Each row comes from the steps of one walk. Every step used is in the known rows, and no mark comes twice. Write the walk behind each row, first mark first.
In the rows, zero is written as 128.
Known rows:
E/D/B: [123 163 155 140 167  89 160 140  60 138  78  77 116 198 138  59  60 150
  96 176 187 184 109]
D/F: [105 157 172 121 120 106 162 149 130 121 149 132 135 174 101  97 147 196
 101 102 196 140  83]
Q/D: [136 139 151 147 138  91 135 134 132 107 112 134 127 136 112 130 127 153
  78 128 121 138 125]
D/B: [139 160 168 120 137  82 161 161  85 155 102  98 140 168 112  98  88 160
  87 144 171 175 117]
D/P/Q/X/B: [181 129  74 124  99 137 113 174 114 138 144 122 134 137 135 104  96 149
 117 111 143 120 111]
E/F/D/P/Q/X: [172 121 132 177 112 178  23  86 185  62 117 136  64 183 131  85 174 146
  80 151 138  93 119]
E/X/D/F: [ 90 103 100 121 123 157 136 120 161  82 119 157 130 144 146  89 136 188
 110  90 163 114  82]
Q/D/P: [146 127 120 148 115 120  74 130 172 112 137 154 128 138 101 123 125 151
  84 119 113 117 115]
D/P: [139 144 133 101  77 125  91 133 160 109 148 130 128 149 106  98 133 172
 100 127 133 141 105]
E/D/P/Q/X/B: [168 137  67 140 128 145 110 158  90 121 117 102 112 175 164  77  67 138
 130 144 154 130 101]
Q/X: [140 135 159  75 110 124 165 131 121 103 123 118 112 150 123 110 121 179
  82 115 137 163 116]
Q/D/F/E/X/B: [105 112  88 183 136 109 157 179 120 192 143 187 174 115 125 164 101 198
 124  49 184 123  76]
F/E/D: [117 154 154 132 122 112 179 108 103 156 137 118 119 141 129 116 131 172
 105 153 172 189 112]
F/E/X/D/P/Q: [146  93  40 148  59 185  95 106 205 152 166 174 137  77 140 140 157 160
 132 138 120 104 129]
P/Q: [149 160 144 135  91  90 163 154 126 111 137 105 134 145 114 117 156 155
 110 164 145 136 132]
F/D/P/Q/X/B: [198 107  76 152 132 165  72 138 126 105  93 127 112 164 151 106 107 145
 115 109 158 109 131]
F/E: [131 151 162 117  90 105 180 125 125 173 163 131 149 110 101 149 152 186
  91 125 165 180 124]
X/D: [126 117 122 115 126 122 142 107 125  82 112 115 128 116 140  91 145 151
  79 130 134 151 128]
P/Q/X: [165 146 137 108 105 122 176 148 126 112 136 115 109 142 124 119 140 162
 101 149 136 136 134]
F/D/B: [155 133 165 154 169 112 119 118  98 120  56 104 118 190 123  94 100 155
  80 144 187 162 138]
D/F/E/X/B: [ 97 129 106 136 102 115 174 180 111 193 156 162 174 131 130 138 113 219
 134  56 206 152  62]

Write each row's walk:
[177 136 109 106  80 155 109 139 168 118 157 136 107 145 118 113 135 161
 104 140 131 114 126] => D/P/Q/X
[104 125 123 141 141 151 173 104 137 159 179 160 141 109 119 130 168 183
  76  90 207 147 101] => X/D/F/E
[164 144  98 135 101 170 130 112 149 165 167 141  96 143 136 129 122 161
 115 162 158 146 122] => F/E/D/P/Q/X
[159 150 129 177 128  84 148 148 138 111 125 128 128 135 108 144 144 137
  98 156 125 107 146] => P/Q/D
[195 115 112 140 118 183  67 107 179  89 108 143  85 172 129 116 141 152
 102 138 144 101 147] => F/D/P/Q/X
[168 160 130 195 167  74 149 165 103 163 103 117 138 157 108 135  90 125
  88 170 156 116 149] => P/Q/D/B
[107  95  92 118  89 150 153 102 156 133 130 159 139  74 147 134 144 177
 106 111 124 158 121] => F/E/X/D
[ 95 167 163 138 152 118 159 130 104 102 126 113 107 210 130  66 125 184
 108 137 209 154  74] => E/D/F
[121 137 183 173 130 114  68  85 137  49  81 108  88 183 120  73 185 161
  70 143 155 141 109] => E/F/D
[152 153 104 164  91 139 121 119 151 169 167 129 118 141 125 118 141 157
 130 179 167 142 118] => F/E/D/P/Q
[122  98  86 138 127 141 157 123 122 182 117 149 145  96 144 127  89 169
  95 122 158 167 121] => F/E/X/D/B
[157 115 136 137 111 152  51  97 169  84  95 137 110 171 119  97 144 163
  95 125 147 133 126] => F/D/P
[146 115  99 145 142 178 185 111 143 164 193 167 119 108 132 147 167 172
  79 107 201 116 120] => P/Q/X/D/F/E
[135 109  94 117 106 157  81  99 166  88 134 136 125 117 129  83 138 148
  81 122 123 130 115] => X/D/P
[165 142 101 130 107 162 108 126 146 103 127 113  81 181 145  80 101 150
 115 171 138 123 115] => E/D/P/Q/X
[125 145 121 132  97 142 116 105 141 161 159 134 117 143 126 106 125 174
 108 151 167 169 100] => F/E/D/P
[174 119  98 141 167 144 163 131  93 134 110 109 114 133 149  99  88 124
  71 157 156 130 151] => P/Q/X/D/B
